Each row comes from the steps of one walk. Every step used is in the known rows, and no mark comes twice. Write the walk behind each row, first mark first.
In the rows, 128 means zero.
Known rows
e, y: [131 144  78 202 110 126 148 127 164 178 133 145 130 152 122 159 125 157
 114 121 118  80 208 128  95 126 134 150]
x, r, y, u, e, q: [122  98  93 163 193 147 110 130 166 140 123 223 113 133 133 164  97 107
  88  89  84 126 126 149  77 113 173 175]
y, u, e: [126 112 129 155 164 117 164  74 138 163 122 188 107 111 125 148  96  92
  89 117 110  87 170 132 110  95 140 153]
r, y, e, q: [ 83 113  85 169 108 107 123 114 182 149 129 149 134 132 119 154 118 117
 131 149  98 159 129 140 116 120 151 150]
u, e, x, r, y: [107  83 120 137 181 111 124  96 176 162 121 178 119 131 144 202 130 140
 174  79 104 139 117 171  58 118 142 148]
y, u, e, r: [144 111 114 201 146 151 162  90 123 176 126 169 123 100 125 162  88  68
  92 132 112  75 171 162 102 106 139 191]
x, r, y: [103 116 141 135 127 124 124 124 186 150 125 163 136 138 174 148 128 167
 134  69 102 136 129 126  83 112 145 148]
y, e, r: [108 123 106 196  79  96 138 112 141 177 132 119 135  96 114 139 116 111
 139 157 113 118 151 144 120 109 131 162]
x, r, e: [ 95 105 125 108 130  88 105 151 139 142 151 162 107 124 104  94 153 167
 155 104  91 131 137 120  86  99 162 149]
f, e: [ 97 148 144 166 134  74 134 143 138 158 137 142 124 151 137 101 133 165
 151 126 124  74 189 104 117  84 124 148]
u, y, e: [ 84 105 152 133  95  57 169 113 174 165 137 144  67 112 126 144  93 140
 118 126 102 145 139 151 129 119 140 136]
r, y: [100 121 131 149 112 131 161  96 183 153 127 153 149 146 168 155 117 147
 133 109 111 125 151 136 113 112 134 150]
y, e, x: [ 97 106 110 171 108  76 136  82 148 167 127 134 124 109  82 164 154 145
 163 136 131 158 147 122 117 116 119 127]
q, t: [ 90 155  99 156 106  87 154 103 169 166 157 147 124 125 116 159 109 116
 138 132 102 100 188  88 120 118 123 135]
q, e: [126 168 107 137 111  74 149 119 148 142 168 117 131 143 146 125 119 104
 145 135 119  97 174 122 142 108 115 107]
f, e, x, r: [105 120 140 179 169  78  87 157 136 158 138 158 117 143 111 127 166 202
 178  81 130 105 159 105  80  96 126 144]
x, r: [124 127 135 152 114  97 114 148 146 163 137 151 110 123 145 124 132 179
 129  80 106 120 158 100  93 110 152 148]
u, y, r, e, q: [ 66  88  96 123 101 124 134 193 126 144 167 150  82 131  77 163 102 141
 121 119 100 153 168 172 120 124 142 178]
e, x, r, y, u: [110  94 134 174 164 162 132  87 179 138 110 203 154 131 124 177 142 168
 118  46 128 168 119 120  80 106 130 149]
x, r, y, u, e, f: [112  89 119 140 201 136 133 103 183 133 123 198 112 123 137 149 104  64
  99  64 111 106 100 156  87 161 144 177]
q, e, x: [118 149  97 162 127  87 148 105 144 151 178 115 140 145 121 166 146 119
 177 125 135 122 172 126 135 118 103 107]
y, u, e, q: [131 114  80 193 167 131 140 119 123 162 143 188 102 125 105 157  97  90
  81 136 103  92 177 135 108 115 165 175]
r, e, f: [ 78 103  94 132 122  96 135 140 142 142 173 122 119 126  87 100 151 101
 161 138 117 102 149 138 122 164 142 170]
q, e, f: [121 159  87 147 125  77 143 136 154 138 187  96 123 139 130 125 125  65
 150 130 131  88 164 125 152 173 112 131]
x, r, e, q: [ 97 104  77 143 135 103  70 192 120 145 172 164 103 136  91 108 152 164
 149 126  89 132 144 118  87 116 180 171]

Which walk is each row?
[ 89 126  58 162 181 139 156  81 188 146 138 214 122 133 106 198  77  38
  99 140  82 105 153 137 105 120 146 165]  r, y, u, e, q, t
[ 55  81 122  99 104 105 157 173 145 138 166 127  81 114  77 147 108 103
 133  89 124 131 146 176 129 168 111 181]  u, y, r, e, f
[101 128  72 159 126 116 141 133 159 158 145 156 130 152  83 123 148 148
 143 140 105  84 185 147  89 113 144 157]  r, e, y
[118 108  96 155 149  79 146 120 148 165 157 120  96 121 126 151 109  65
 140 126 118  71 163 153 110 177 138 172]  u, e, f
[ 70 131  50 136 139  85  79 175 150 143 183 173  97 131  62 129 138 128
 158 137  77 130 150  99  79 124 171 164]  x, r, e, q, t
[104 145  99 200 137  90 102 185 127 160 158 142 117 155 120 113 132 162
 141 147 115  75 199 103 115 109 147 167]  f, e, q
[ 77 111 110 102  94 111 139 129 121 142 132 142 137 121  73 138 136 140
 140 107 113 133 165 133 119  88 111 156]  y, r, e
[106 116 141 162 132 162 178  72 182 139 112 192 158 137 151 147 110 126
  87  92 116 136 146 120 118 100 132 153]  r, y, u
[120 142  75 187 102 139 146 142 151 172 113 140 142 141  94 190 117 152
  97  85 130  92 214 135 101 115  93 150]  e, y, r
[ 84  99 102 119 141  86  96 163 143 139 168 143 102 123  87  90 160 129
 160  98 109 114 119 125  92 162 156 170]  x, r, e, f
[135 118 103 189 126 121 152 113 125 191 140 127 121 109 139 169  92  88
 142 150 106  67 176 178 100 116 143 185]  u, e, r
[ 57  71 131 112 114 117 161 141 135 149 154 149  99 119  69 188 125 157
 156  90 131 167 153 182 110 114 104 157]  u, y, r, e, x
[ 94 110 155 173 196 136 114 112 174 130 105 213 153 148 118 136 151 178
 141  51 131 133 125 113  79  82 120 151]  f, e, x, r, y, u
[ 56 131  38 130 109 112 114 161 131 137 165 150 123 125  29 174 118  97
 141 142  96 133 177 117 117 107 119 165]  y, r, e, q, t
[133 152 106 176 134 172 174  85 174 129 146 154 183 131 154 155  95  55
 111 123 118 109 148 165 136 104 116 149]  q, e, r, y, u
[131 145 101 149 145  78 110 132 142 141 169 129 124 138 123 153 155 146
 176  86 130 133 151 121 107 117 120 101]  q, e, x, r
[ 83 103  65 137 101 128 107 174 107 138 154 142 130 130  60 148 134 137
 130 132 107 139 176 136 117 109 127 174]  y, r, e, q
[113 134 110 131 153 107 121 113 185 125 152 139 148 153 150 175 145 138
 184  77 126 154 119 143 100 116 117 108]  q, e, x, r, y
[ 74 104 107 143 116  87 146  92 199 139 126 126 137 123 118 143 129  79
 144 127 118 142 109 144 123 167 125 152]  r, y, e, f
[ 59  91 139  87  96 104 166 152 137 145 147 150  88 124  95 157 102 147
 126  96 111 146 156 170 121 103 118 157]  u, y, r, e
[ 95 126 133 186 147  86 132 129 136 166 140 139 135 150 109 140 157 178
 181 118 140  98 184 114 105  93 109 146]  f, e, x
[ 99 100 114 161 125  67  96 108 151 162 119 150 111 105  86 154 162 169
 162  91 122 170 125 113  87 112 132 127]  y, e, x, r
[ 59 130  78 160 105  57 143 142 181 164 165 150  62 116  86 179  76 100
 127 162  87 147 155 127 124 142 148 146]  u, y, e, q, t
[109  80 120 164 186 152 173  45 171 149 110 201 145 130 124 203 117  95
 126  96 120 132 136 167  92 106 124 158]  r, y, u, e, x
